Each row was made from one path, in order. Every step used is in the known rows, and no mark comes twice. Write each row's path.
Known rows
zufor -> pino -> kivino -> damel -> pezak -> poka: [ 1.095 -2.574  0.680 -0.765 -0.138 -4.511  0.396 -0.924 -1.704  1.711
  3.131  2.314 -1.171 -5.610 -2.331 -2.652  0.800 -4.009 -1.753 -0.663
 -2.563  4.765]
vuni -> poka -> pezak: [-0.225  2.437  1.063  5.049  0.267  0.919  0.957  0.608  0.139 -1.033
 -5.659 -1.617 -0.440  6.565  0.799  1.137  1.680  1.278  1.773  0.448
  3.533 -0.731]
poka -> pezak -> damel -> kivino -> pino: [-2.082 -1.621 -0.699 -5.574 -2.137 -0.178 -4.597  0.933 -1.252 -3.321
 -3.294  0.159  7.911  2.947 -1.933  0.437 -1.401  1.951  2.899 -2.298
  2.657 -0.973]
poka -> pezak: [ 0.671  2.256 -1.535  2.237  1.272 -0.753  0.009  0.281 -0.515 -3.112
 -4.747 -0.284  3.642  7.394 -0.863  0.159 -2.112  2.927  1.953 -1.968
  2.636 -0.728]
vuni -> poka -> pezak -> damel: [-2.048  1.722 -0.591  1.968  2.143  1.736 -1.244  1.729  0.698 -0.687
 -1.787 -2.061 -3.037  4.777 -2.445  4.178  1.755 -1.211  2.724  0.681
  5.621 -2.388]
kivino -> damel -> pezak -> poka: [-1.077  0.917  1.342  3.489  3.621 -1.981  1.807 -3.992 -1.994  1.070
  5.158  2.310 -5.709 -1.502 -1.349 -0.263 -1.871 -1.440 -0.527  3.573
 -0.972  2.853]
pezak -> damel -> kivino -> pino -> zufor: [-1.706 -3.244 -1.062 -6.066 -0.269  1.616 -1.489  1.303 -0.427 -0.811
  2.049 -1.130  2.166 -2.766 -0.800 -0.994  0.163 -2.761 -1.014  0.334
  3.959 -0.647]
zufor -> pino: [ 3.957 -2.186 -0.304  0.392 -2.774 -0.680 -1.145  0.436  2.411  1.525
 -3.081 -1.502 -2.057  2.621 -1.026 -2.454 -1.501 -0.528  4.369  0.024
 -1.376  1.006]
mufe -> pino -> kivino: [-1.465  0.435 -0.674 -0.271 -0.643 -0.621 -0.468  4.232  4.041 -0.101
  2.045  4.090  2.907  1.411  1.737  0.709 -3.249  0.807  0.757 -2.043
 -1.430 -2.054]
damel -> kivino: [ 2.070 -2.373  1.290 -0.367 -0.595  0.833 -2.160  0.568  2.073  1.501
  0.115 -0.078 -0.660  4.616  2.040  0.654  0.075  2.941  2.966  3.171
 -0.673  0.147]
zufor -> pino -> damel: [ 2.989  0.377 -1.409 -1.815 -1.521  0.943 -0.035 -0.084 -0.807  2.320
 -1.677 -1.673 -3.554  0.238 -0.451 -1.931 -0.619 -2.189  0.504 -1.290
 -2.597 -0.822]
vuni -> poka -> pezak -> damel -> zufor -> pino -> kivino: [ 2.865 -1.581  0.044 -0.750 -4.578  0.854 -1.222  2.113 -0.258  0.870
 -3.198 -5.644  0.785 -1.136 -1.549  1.642  8.040 -2.286  1.138 -3.447
  1.673 -0.310]
vuni -> poka -> pezak -> damel -> zufor -> pino: [ 3.980 -0.623  1.319  1.983 -5.568  2.508 -1.199  0.238 -0.969  1.338
 -3.097 -6.974 -3.356  1.339 -2.603  1.709  7.337 -1.339  2.899 -0.844
  1.458 -0.991]
vuni -> poka: [-0.264  0.332  1.852  4.546  1.165  1.913  1.272 -0.127  3.146  2.377
 -1.849 -1.418 -6.131  3.914  2.223  0.635  0.431 -0.103  2.870  4.404
  2.476  0.062]
modinet -> poka -> vuni: [-1.243 -3.821  1.408  1.859  4.738 -2.946  1.435 -0.483  4.777  0.467
 -6.363 -0.216  3.870  6.106  1.743  0.643 -2.291  2.788  4.994  3.545
 -0.207  1.017]
pino -> damel -> pezak -> poka: [-0.960  2.025  0.710  3.613  2.414 -1.020  2.710 -3.271 -1.368  2.230
  5.673  2.634 -5.694 -0.172 -2.785  0.227  0.558 -2.361 -1.823  0.581
 -1.429 -0.676]
mufe -> pino -> kivino -> damel -> pezak -> poka: [-3.224  2.173  1.555  1.210  1.382 -2.263  0.728  0.543 -0.315  0.732
  8.361  6.534 -0.821 -4.598 -0.230  1.113 -1.534 -2.035 -2.787 -0.295
 -3.195  0.488]
modinet -> poka: [ 1.381 -4.118  1.668 -1.320  4.632 -1.560  1.887  0.979  5.891 -0.351
 -3.676  1.547  0.761  3.813  1.669  0.062 -1.968  0.632  2.801  2.052
  1.226 -0.165]
mufe -> pino -> damel: [-1.218  4.728 -0.790  0.441 -0.188  2.749  0.593  1.968  0.621  1.438
  2.980  2.576 -2.832  1.473  1.165  1.510 -2.826 -0.236 -0.789 -0.779
 -2.689 -5.077]
kivino -> pino: [-1.270 -0.349 -0.198 -1.384 -0.607 -1.297  0.866 -2.241  0.944 -1.892
 -4.538  0.746  2.548  1.313  2.160 -3.815 -5.148  1.268  2.112  1.028
  0.856  1.515]
poka -> pezak -> damel: [-1.472  1.585 -3.417 -0.449  2.977 -0.219 -2.402  1.190 -0.208 -2.334
 -0.933 -1.277  0.703  5.684 -4.054  3.309 -2.173  0.118  3.402 -1.889
  4.656 -2.310]
pino -> kivino: [-0.175 -1.805 -1.671 -1.244  3.284 -1.935  0.930  1.283  3.358 -0.694
 -0.781  1.067  1.882  2.039  1.915 -0.087 -2.381  0.789  0.817 -0.063
  1.660  0.946]
vuni -> poka -> pezak -> damel -> zufor -> pino -> mufe: [ 4.510  0.664  0.454  3.127 -5.045  4.199 -1.012  0.265 -0.207  0.890
 -3.794 -4.445 -3.616 -1.979 -2.860  3.680  7.883  0.113  0.503 -4.542
 -1.335 -4.117]
mufe -> pino -> damel -> pezak: [-0.186  6.200  1.488  2.464 -2.423  1.587  2.205  1.697 -0.174  0.845
  6.417  4.401 -3.266 -0.227 -0.026 -0.347 -0.415  0.622 -4.641 -0.661
 -3.858 -3.722]

Which path is each row?
[ 0.165  2.455  0.329 -1.239 -0.778  2.194  0.387  0.477 -0.390  0.353
  3.557  0.258  0.257 -4.566  5.144  0.878 -1.022  1.509 -2.570 -0.428
 -3.415 -0.459]  mufe -> pino -> kivino -> damel -> zufor
[ 6.166 -0.456  0.366 -0.149 -3.162  1.776  0.296 -2.688 -2.503  1.735
 -1.807 -5.375 -4.156 -3.415  1.992 -2.280  1.240  0.453  0.325  2.081
 -3.158  2.861]  kivino -> damel -> zufor -> pino
[-5.499 -0.132 -0.378  3.560  4.825 -4.520  1.175 -3.556 -2.176  1.568
  2.847  1.603  1.968 -1.995 -0.616  0.550 -1.537 -0.044 -0.531  2.463
 -1.750  4.280]  pino -> kivino -> damel -> pezak -> poka -> vuni
[-1.916 -2.122  0.774  2.102  0.083 -5.728 -0.550 -2.159 -2.434  2.594
  0.644  0.676  2.541 -4.091 -2.173 -2.412  0.446 -1.807  0.595  0.253
 -4.095  5.344]  zufor -> pino -> kivino -> damel -> pezak -> poka -> vuni
[-2.339 -1.262  1.088 -2.873 -2.219  2.984 -1.024  2.377 -2.867 -2.086
 -2.578 -2.756  4.368 -0.689 -0.978  0.691  5.474 -2.717 -2.187 -0.803
  6.256 -1.366]  vuni -> poka -> pezak -> damel -> kivino -> pino -> zufor
[-1.237 -0.391 -1.147 -0.688  0.676 -0.197  2.825 -0.917 -0.964 -2.517
 -2.935 -1.098  3.005 -1.354  1.539 -5.087 -2.331 -1.774 -2.478 -0.214
  3.540  1.232]  kivino -> pino -> zufor
[ 1.785  1.259 -2.196  0.459 -0.213  2.050 -1.181 -1.052 -1.024 -2.085
 -0.179 -4.836 -0.482  4.104 -2.296  3.192  1.896  1.725  2.085 -1.282
  2.542 -1.868]  poka -> pezak -> damel -> zufor
[-5.718  2.080  1.111  3.456  0.078 -3.184  2.163 -6.183 -3.756  0.935
 -0.032  1.207  2.857 -1.473 -1.275 -2.884 -1.686 -0.586 -0.602  0.369
 -3.009  1.713]  kivino -> pino -> damel -> pezak -> poka -> vuni
[ 0.095  2.315 -0.916  2.882 -0.154  2.105  1.515  3.358  1.427  0.271
  3.280  1.125 -1.266  1.130  0.356 -0.201 -1.354 -2.113 -1.847 -0.652
  1.125 -3.178]  mufe -> pino -> zufor
[-2.927  2.159 -1.006 -2.515  1.976  0.376 -0.459  3.241  0.974 -0.417
  3.004  3.852  1.134 -2.381  3.345  1.326 -4.512  0.066 -1.708 -0.435
 -1.480 -0.972]  mufe -> pino -> kivino -> damel
[ 3.859 -2.254 -2.531 -3.325 -3.718 -0.881 -1.939  1.307 -0.922 -1.153
 -2.234 -4.980  4.882 -0.515 -3.011  0.605  4.014 -0.261  0.995 -5.610
  0.515 -0.209]  poka -> pezak -> damel -> zufor -> pino -> kivino
[ 2.770 -0.780  0.066 -2.485 -1.062 -2.924  1.224  0.734 -1.219  0.287
  0.705  1.308  0.758 -5.338  0.011 -4.484 -0.203 -0.738 -4.321 -0.304
 -1.899  4.052]  zufor -> pino -> kivino -> damel -> pezak
[-0.184 -0.566  1.724  5.586  0.838 -2.905  1.560 -2.738  1.326  1.385
  4.502  2.704 -3.935  2.678 -2.973 -0.701  0.044 -0.621  2.088  1.573
 -0.740  1.678]  damel -> pezak -> poka
[-1.585 -2.595 -0.683 -5.712 -0.428  1.943 -3.946  0.050  2.134 -0.762
 -0.201  3.286  1.338 -3.116 -0.657  2.669 -1.865  2.238  1.907 -1.711
 -1.076 -3.187]  pezak -> damel -> kivino -> pino -> mufe
[-1.792  3.471  0.668 -0.622  0.029 -0.863  1.223  2.553  0.221 -1.003
  5.645  5.554  1.359 -4.182  1.679 -0.806 -2.223  0.493 -5.541 -0.288
 -2.416  0.494]  mufe -> pino -> kivino -> damel -> pezak
[ 0.584  3.076  0.613  1.559  2.635 -0.018  2.649 -1.346 -1.423 -0.586
  2.796  0.870 -4.023 -0.817  0.640 -2.013 -2.963  1.587 -2.870  4.002
 -0.041  2.553]  kivino -> damel -> pezak
[-0.973 -1.044  1.571 -0.070 -0.620  2.817 -3.907  2.921  0.821  0.557
 -0.659 -1.896 -0.953  5.364 -1.325  4.883  4.964  0.275  3.072  1.561
  3.870 -2.556]  vuni -> poka -> pezak -> damel -> kivino
[ 0.966 -0.272  0.153 -2.548  0.485  2.627 -0.766  0.057 -0.815  2.120
  1.402 -0.194 -1.838  2.212  1.951  1.468  0.533  1.455 -0.827  1.829
 -1.704 -2.043]  pino -> damel -> kivino
[-0.281 -1.956  1.038 -2.722 -2.453  0.891 -1.649 -1.566  1.680 -1.379
 -4.200  3.401  4.164 -1.863  2.498 -0.502 -1.561  4.712 -0.165 -1.609
 -3.533 -1.172]  damel -> kivino -> pino -> mufe
[ 6.101  0.461 -0.177  0.068 -2.903  2.841  0.189 -2.789 -2.121  1.184
 -2.188 -2.993 -4.843 -6.788  2.262 -0.524  1.484  1.805 -1.469 -1.630
 -5.947  0.323]  kivino -> damel -> zufor -> pino -> mufe
[-2.359 -0.647 -0.038  0.448  4.794 -3.424  2.093 -1.781 -1.364  0.096
  5.151  3.476 -1.794 -3.994 -0.613 -0.036 -0.850 -2.294 -2.718  1.145
 -0.488  3.772]  pino -> kivino -> damel -> pezak -> poka
[ 0.940  0.186 -1.117 -1.885  2.534  1.170  2.272 -1.626 -1.072 -0.331
  0.640 -2.545 -0.938 -4.286  4.780  0.045  0.143  1.516 -2.517  1.508
 -0.498  2.467]  pino -> kivino -> damel -> zufor
[-1.873 -1.575 -2.079 -5.479 -0.787  0.987 -2.482  2.008 -2.870 -3.834
 -1.871 -1.679  7.957  0.122 -2.550 -0.526  1.625 -0.755 -2.380 -3.374
  5.249 -1.050]  poka -> pezak -> damel -> kivino -> pino -> zufor
[ 0.019 -2.635  0.631 -2.866 -1.902  1.087  0.573 -0.313 -0.816 -1.453
 -2.105 -0.713  4.997 -1.330  2.347 -4.198  0.410 -0.423 -2.229  0.862
  1.642  1.411]  damel -> kivino -> pino -> zufor
